What can hang from each mark:
k_91: k_254 k_818
k_818: k_3 k_91 k_986
k_295: k_637 k_818
k_216: k_295
k_3: k_216
k_986: k_254 k_818
k_254: k_986
k_637: k_3 k_295

Each row was made from one small tree. Brackets hold a mark, then the marks that hang from it, in the order of their numbers. Every link used is in the known rows. Write each row's tree.
Known rows:
[k_3 [k_216 [k_295 k_637]]]: [ 1.17  1.96 -1.38  1.54 -2.53  0.84  2.87  1.57 -2.36  1.71 -1.36 -1.46
 -1.49 -0.94  3.58 -1.23  3.23  2.03  2.13 -0.41  4.11  1.74 -0.09]
[k_986 k_254]: [ 1.39 -0.22 -0.63  1.75 -1.66 -3.10  3.64  0.31 -2.67  1.86  1.87 -0.73
 -1.20 -2.87 -1.63 -1.15 -1.17  0.71  1.51 -0.47  3.71  3.80  1.27]
[k_818 k_3 [k_986 k_254]]: [ 0.67 -0.82 -1.04  1.16 -3.63 -4.08  2.56 -1.75 -2.09  3.30  1.11 -2.95
 -0.04 -2.96 -3.79 -1.52 -0.78 -0.66  3.14 -0.33  1.06  2.03  0.36]
[k_91 [k_254 [k_986 [k_818 k_3]]]]: [ 1.10  0.83 -2.92  1.78  0.88 -0.20  5.17 -0.15  2.84  2.32  2.28  2.19
 -0.19  0.96 -0.51  0.32 -1.07 -1.67  1.21 -3.05  1.39 -0.93 -0.81]
[k_295 [k_637 [k_3 k_216]] [k_818 k_91]]: [-0.10  0.57 -1.18  2.57 -1.68 -2.52 -1.58  0.39 -0.50 -0.76 -0.50  1.18
 -2.39 -1.72  0.49  1.53 -1.81 -1.85  2.09 -0.08  1.89 -1.39  1.18]
[k_986 k_254 [k_818 [k_3 [k_216 k_295]]]]: [ 3.25  4.81 -2.02  0.68 -2.16  1.85  3.74  0.43 -2.07  2.83  1.84 -1.27
  0.73 -2.87 -0.24 -1.95 -1.44 -0.46  5.15 -0.92  5.28  4.50 -1.23]
[k_3 [k_216 [k_295 [k_818 k_91]]]]: [-1.86  1.46  1.02  0.73 -2.74  0.38  1.46  1.13 -2.11  2.52  1.02 -1.19
 -0.33 -2.31  1.79 -0.98  1.51  0.23  0.13 -1.10  2.01  3.38  0.05]
[k_295 k_637 [k_818 k_91 k_986]]: [-3.83 -1.09  0.88  2.75 -2.76 -1.12 -1.02  1.15 -0.95  1.30  1.48 -2.27
 -1.33 -0.01 -0.91  0.77  0.76 -1.35 -2.08 -0.92 -4.44 -1.95  1.68]
[k_818 [k_3 k_216] k_91 k_986]: [-1.66 -1.02  0.21  0.49 -4.17 -4.38  0.68 -3.24 -2.48  2.74  0.02 -4.99
 -0.07 -4.29 -2.64 -0.28  1.97 -1.49  3.39 -0.58  1.24  0.81 -0.23]
[k_3 k_216]: [ 1.56 -0.09  0.01  1.50 -3.19 -3.74  3.36 -0.79 -2.55  0.00 -0.61 -1.72
 -1.39 -3.59 -0.22 -1.44  0.96  0.57  1.30 -0.83  4.70  2.17 -0.15]
[k_637 k_3 k_295]: [ 1.43  1.74 -2.26  0.58 -1.92 -4.96  5.09 -1.26 -0.43  2.24  1.40  0.94
 -1.01  0.22  0.93  0.69  0.50  3.18  0.51 -0.49  6.01  0.46  1.63]
[k_254 [k_986 [k_818 k_3 k_91]]]: [-2.15  0.93 -2.07  0.23 -1.47 -1.38  1.73 -1.99 -0.98  2.28  2.25  0.97
 -0.35 -0.32 -1.42  1.99  0.55 -1.65  2.58 -3.11  1.17  0.40 -0.18]
[k_91 k_818]: [-0.75  0.76 -0.05  1.12 -5.01 -2.91  3.16  1.61 -1.82  1.56  1.37  0.77
  0.98  0.23  1.57  0.06  2.29  0.80 -0.53 -0.88  4.64  1.13 -1.64]
[k_254 [k_986 [k_818 [k_3 k_216] k_91]]]: [-0.50  1.18 -1.26  1.16 -1.42 -1.50  2.38 -1.95 -0.61  0.83  0.53  0.01
 -0.86 -2.46 -1.80  1.46  0.61 -2.07  4.16 -2.69  2.36  0.63 -0.22]
[k_3 [k_216 [k_295 k_818]]]: [ 0.56  1.55  0.49  0.76 -3.68  0.23  2.87  1.94 -1.67  1.08 -0.32 -0.45
 -0.34 -1.44  2.40 -2.53  0.91  0.86 -0.72 -1.14  3.00  3.18 -0.65]
[k_254 [k_986 [k_818 k_91]]]: [-2.09 -0.07 -0.30  2.01 -0.45 -1.57  3.90  0.15 -1.07  1.24  3.77  1.62
 -1.45 -1.15 -1.56  2.64  0.81 -1.28  0.48 -3.12  0.84  1.14  1.09]
[k_986 k_254 [k_818 [k_3 k_216] k_91]]: [ 1.58  2.96 -1.09  1.40 -0.89 -0.77  0.76 -1.28 -2.04  1.65  2.93 -2.17
 -0.06 -4.83 -3.58 -0.07 -2.77 -2.52  5.18 -1.00  3.15  2.96 -0.01]
[k_818 k_91 k_986]: [-3.53 -1.93  1.62  1.28 -3.12 -4.30  2.33 -1.11 -2.76  3.16  3.32 -3.17
 -0.68 -3.11 -2.33  0.98  2.08 -0.62 -0.30 -0.98 -0.28  1.12  1.16]
[k_254 [k_986 [k_818 k_3]]]: [ 0.33  1.53 -2.75  0.58 -2.38 -1.43  3.23 -1.23 -0.69  1.19  0.71  1.43
 -0.21  0.38 -1.01  0.51 -0.16 -1.06  1.83 -2.87  2.26  0.00 -0.54]
[k_818 k_3 k_91]: [-1.95  0.96 -1.96 -0.95 -3.14 -3.18 -0.89 -3.60 -3.01  3.86  0.95 -2.44
  0.55 -1.91 -0.58  0.21  0.83 -0.09  2.44 -0.66  2.38  1.24 -0.66]
[k_295 k_637 k_818]: [-0.15  1.14 -1.35  2.31 -2.75  0.06 -0.83  1.52 -0.91 -0.49 -0.65  0.26
 -1.30  1.68  1.20 -1.12 -0.57  0.23 -2.09 -1.09 -0.46 -1.29  1.01]

Which tree is each row?
[-0.98 -1.43  0.11  1.41 -1.00 -3.23  2.69 -2.27  1.10  3.66  1.72 -4.37
 -0.10 -4.15 -2.28 -0.62  0.90 -2.13  2.47 -0.59  0.38 -0.16 -0.58]
[k_818 [k_3 k_216] [k_91 k_254] k_986]
[-0.81  1.62 -0.19  0.17 -7.15 -1.51  4.51  1.04 -1.88  3.90 -0.73 -2.35
  2.18 -0.43  2.51 -1.17  4.54  0.63  2.74 -0.52  4.22  1.80 -2.93]
[k_91 [k_818 [k_3 [k_216 k_295]] k_986]]
[-2.19  2.30 -1.80 -0.67 -0.82  1.96  0.79 -0.20  1.45  6.33  2.62 -0.70
  1.78  1.05  2.43 -1.26  0.22 -0.14  0.06 -0.95  0.20  1.20 -1.05]
[k_216 [k_295 [k_818 k_3 [k_91 k_254]]]]
[ 0.36  3.44 -1.53 -0.63 -6.06 -0.35  3.37  0.69 -2.10  3.16 -1.35 -0.80
  2.30  0.09  3.79 -1.44  3.88  1.74  3.41 -0.45  6.95  2.43 -3.48]
[k_91 [k_818 [k_3 [k_216 k_295]]]]
[-0.54  3.72 -3.43 -0.15 -4.03  2.66 -1.42  0.78 -1.30  3.35 -1.59 -0.44
  0.77  3.06  3.57 -1.81  0.93  1.41  0.51 -1.03  0.55 -0.29 -0.93]
[k_216 [k_295 k_637 [k_818 k_3]]]
[ 2.19  1.39 -1.26  0.54 -3.45 -3.46  4.95  0.28 -2.08  2.33  0.22  1.00
 -0.92 -2.86  2.92 -0.13  0.75  0.90  3.62  0.02  7.63  3.17 -0.43]
[k_637 [k_3 [k_216 k_295]]]
[ 0.71  3.77 -2.80  0.47 -5.39  1.63  1.41  1.76 -1.67  2.50 -2.82 -0.79
  1.32  1.79  5.04 -0.80  4.31  1.77  4.02 -0.12  5.53  0.35 -2.94]
[k_91 [k_818 [k_3 [k_216 [k_295 k_637]]]]]
[ 0.16  0.35 -1.38  2.36 -4.93 -1.17 -1.14 -0.24 -0.26 -0.69 -3.27 -2.95
 -0.93 -0.49 -0.88 -1.94 -0.30 -1.62  0.77 -1.00 -1.74 -2.47 -0.35]
[k_295 k_637 [k_818 [k_3 k_216] k_986]]
[-1.91  1.98 -2.09  1.04 -1.91  0.28 -0.76  1.60 -0.74  3.26  1.43  1.82
 -0.85  1.08  3.58  1.80  0.03  0.27  1.16 -0.07  1.36 -0.37  1.06]
[k_216 [k_295 [k_637 k_3] [k_818 k_91]]]
[-0.11 -0.31 -0.58  1.65 -4.06 -2.62  0.56 -0.62 -1.18  1.91  0.79 -2.10
  0.31 -1.53 -3.42 -2.02 -2.50 -1.52  0.86 -0.85 -1.29  1.00  0.46]
[k_295 [k_818 k_3 [k_986 k_254]]]
[ 0.85 -0.16  0.26  2.16 -5.55 -3.62  3.34  0.55 -1.46  1.37 -0.52 -2.35
  0.85 -2.91 -2.20 -1.04  0.55 -1.44  4.18 -0.15  3.72  1.47 -1.50]
[k_91 [k_818 [k_3 k_216] [k_986 k_254]]]
[ 2.37  3.23 -2.50  1.01 -1.94 -0.63  1.93 -0.56 -1.61  1.88  3.09 -0.58
  0.59 -1.95 -2.74 -1.09 -3.24 -1.18  3.10 -1.12  2.98  2.30 -0.49]
[k_986 k_254 [k_818 k_3]]
[ 1.02  1.05 -2.60  2.31 -2.73 -2.33 -0.61  1.10 -0.09 -0.40 -0.49  2.69
 -1.53  1.25  1.44  0.59 -2.60 -0.67 -0.06 -0.34  1.52 -2.15  1.32]
[k_295 [k_637 k_3] k_818]
[-1.43  1.54 -2.84  1.36  0.24  1.56 -2.38 -0.34  2.37  3.10  0.88 -0.96
 -0.11  1.74  0.66 -0.23 -1.27 -1.17  0.16 -0.76 -2.16 -2.88 -0.04]
[k_295 k_637 [k_818 k_3 [k_91 k_254]]]
[-0.46 -0.99  0.27  1.65 -2.81 -4.15  1.65 -2.63 -2.38  3.03  1.05 -4.67
 -0.87 -5.81 -4.73 -0.60 -0.23 -1.86  5.11 -0.06  1.41  2.50  0.58]
[k_818 [k_3 k_216] k_91 [k_986 k_254]]
[ 1.23  1.56 -1.44  0.52 -4.60 -2.16 -0.64 -1.68 -1.48 -0.25 -2.27 -1.52
  0.18 -1.60 -0.29 -2.76 -1.16 -0.80  1.07 -1.21  2.08  0.60 -1.38]
[k_295 [k_818 [k_3 k_216]]]
[ 0.92  2.78 -1.44  1.30  0.96  0.22  2.02 -1.28  1.49  2.23  3.32 -1.77
  0.54 -3.22 -1.29 -0.07 -1.69 -2.83  2.73 -1.39  2.15  0.33 -1.48]
[k_986 [k_818 [k_3 k_216] [k_91 k_254]]]
[-0.30  0.16  0.21  1.14 -6.74 -4.05  2.96 -0.27 -1.66  1.13 -1.07 -2.49
  1.39 -1.50 -0.52 -0.90  2.94 -0.81  2.20 -0.76  3.58 -0.01 -2.64]
[k_91 [k_818 [k_3 k_216] k_986]]
[ 1.05 -0.08 -1.02  3.02  1.82 -0.37  7.37  1.96  3.07  0.91  3.75  2.96
 -1.37  0.14 -0.25  0.83 -0.62 -1.54 -0.91 -3.01  1.39 -0.23  0.70]
[k_91 [k_254 [k_986 k_818]]]
[ 0.48  2.25 -2.79  1.40 -2.99  0.12  0.82  2.63 -0.42  2.11  0.14  2.63
 -0.86  2.10  4.04  0.23 -0.71  0.77  0.29 -0.31  2.41 -0.48  0.51]
[k_216 [k_295 [k_637 k_3] k_818]]
[ 2.57  3.36 -2.15  0.73 -3.26 -1.25  1.67 -1.27 -1.79 -0.19  0.54 -1.61
  0.66 -2.46 -0.98 -1.12 -1.22 -1.47  2.52 -1.54  4.15  1.13 -1.94]
[k_986 [k_818 [k_3 k_216]]]
[ 2.15  0.76 -2.01  3.13 -2.73 -2.50  0.10  1.23  0.11 -2.13 -2.36  1.80
 -2.52 -0.75  1.42  0.03 -2.48 -1.38  1.21 -0.17  2.82 -1.62  0.75]
[k_295 [k_637 [k_3 k_216]] k_818]
[-2.90 -0.93 -0.08  1.27 -1.43 -1.64  0.58 -1.31  2.15  4.00  2.91 -2.56
  0.75 -0.69 -1.85 -0.78 -0.87 -2.47 -1.20 -1.26 -3.37 -1.42 -0.15]
[k_295 [k_818 k_3 [k_91 k_254] k_986]]
[-3.07  1.47  0.38 -0.01 -2.86  0.45  0.93  0.97 -2.30  4.00  2.87 -0.40
  0.41 -0.54  2.15 -0.31  1.73  0.94 -1.36 -1.32  0.66  3.05  0.53]
[k_216 [k_295 [k_818 k_91]]]
[-2.41  0.67 -0.85  1.92 -2.00  0.05 -2.05  0.90 -1.16  0.82  1.15 -0.61
 -1.35  0.41  0.47  0.50  0.03 -0.30 -1.33 -1.14 -1.49 -1.22  1.60]
[k_295 k_637 [k_818 k_91]]
[ 2.24  2.10 -1.04  1.33 -2.20 -4.01  4.02 -0.14  1.05 -1.03 -0.51  1.15
 -1.28 -0.49  0.59 -0.33 -1.22  1.83 -0.31 -0.85  4.85  0.01  1.60]
[k_637 [k_3 k_216] [k_295 k_818]]
[-1.06  0.34 -2.02  1.62 -4.71 -0.83 -1.76 -0.41 -0.46  0.93 -1.59 -2.16
 -0.18  1.43 -0.52 -1.33 -0.33 -1.09 -0.65 -1.14 -3.08 -2.93  0.16]
[k_295 k_637 [k_818 k_3 k_986]]
[-0.60  2.94 -2.21 -1.30 -4.93  0.63  0.39 -0.48 -1.79  4.02 -0.41 -0.61
  1.54  1.31  2.74 -2.49  0.69  1.05  0.18 -1.33  1.93  1.92 -1.50]
[k_216 [k_295 [k_818 k_3]]]
[-0.06  1.97 -1.47 -0.39 -0.14  0.54  3.41 -1.36  0.50  5.75  1.60 -2.50
  0.80 -2.69  2.22 -1.21  2.06  0.09  3.86 -0.37  3.81  2.45 -1.57]
[k_818 [k_3 [k_216 k_295]] [k_91 k_254]]
[-0.49  3.02 -2.14  0.67  0.90  0.48  1.77 -1.22  1.25  3.90  5.41 -0.85
  1.32 -1.05 -1.18  0.39 -1.75 -2.25  1.11 -1.48  0.94 -0.28 -1.23]
[k_986 [k_818 k_3 [k_91 k_254]]]
[ 2.86  1.84 -1.50  1.18 -1.83 -5.41  5.73 -1.09 -0.18  0.57 -0.25  0.05
 -1.68 -1.56  0.54  0.19  0.41  2.46  1.80 -0.29  7.23  0.90  1.19]
[k_637 [k_3 k_216] k_295]
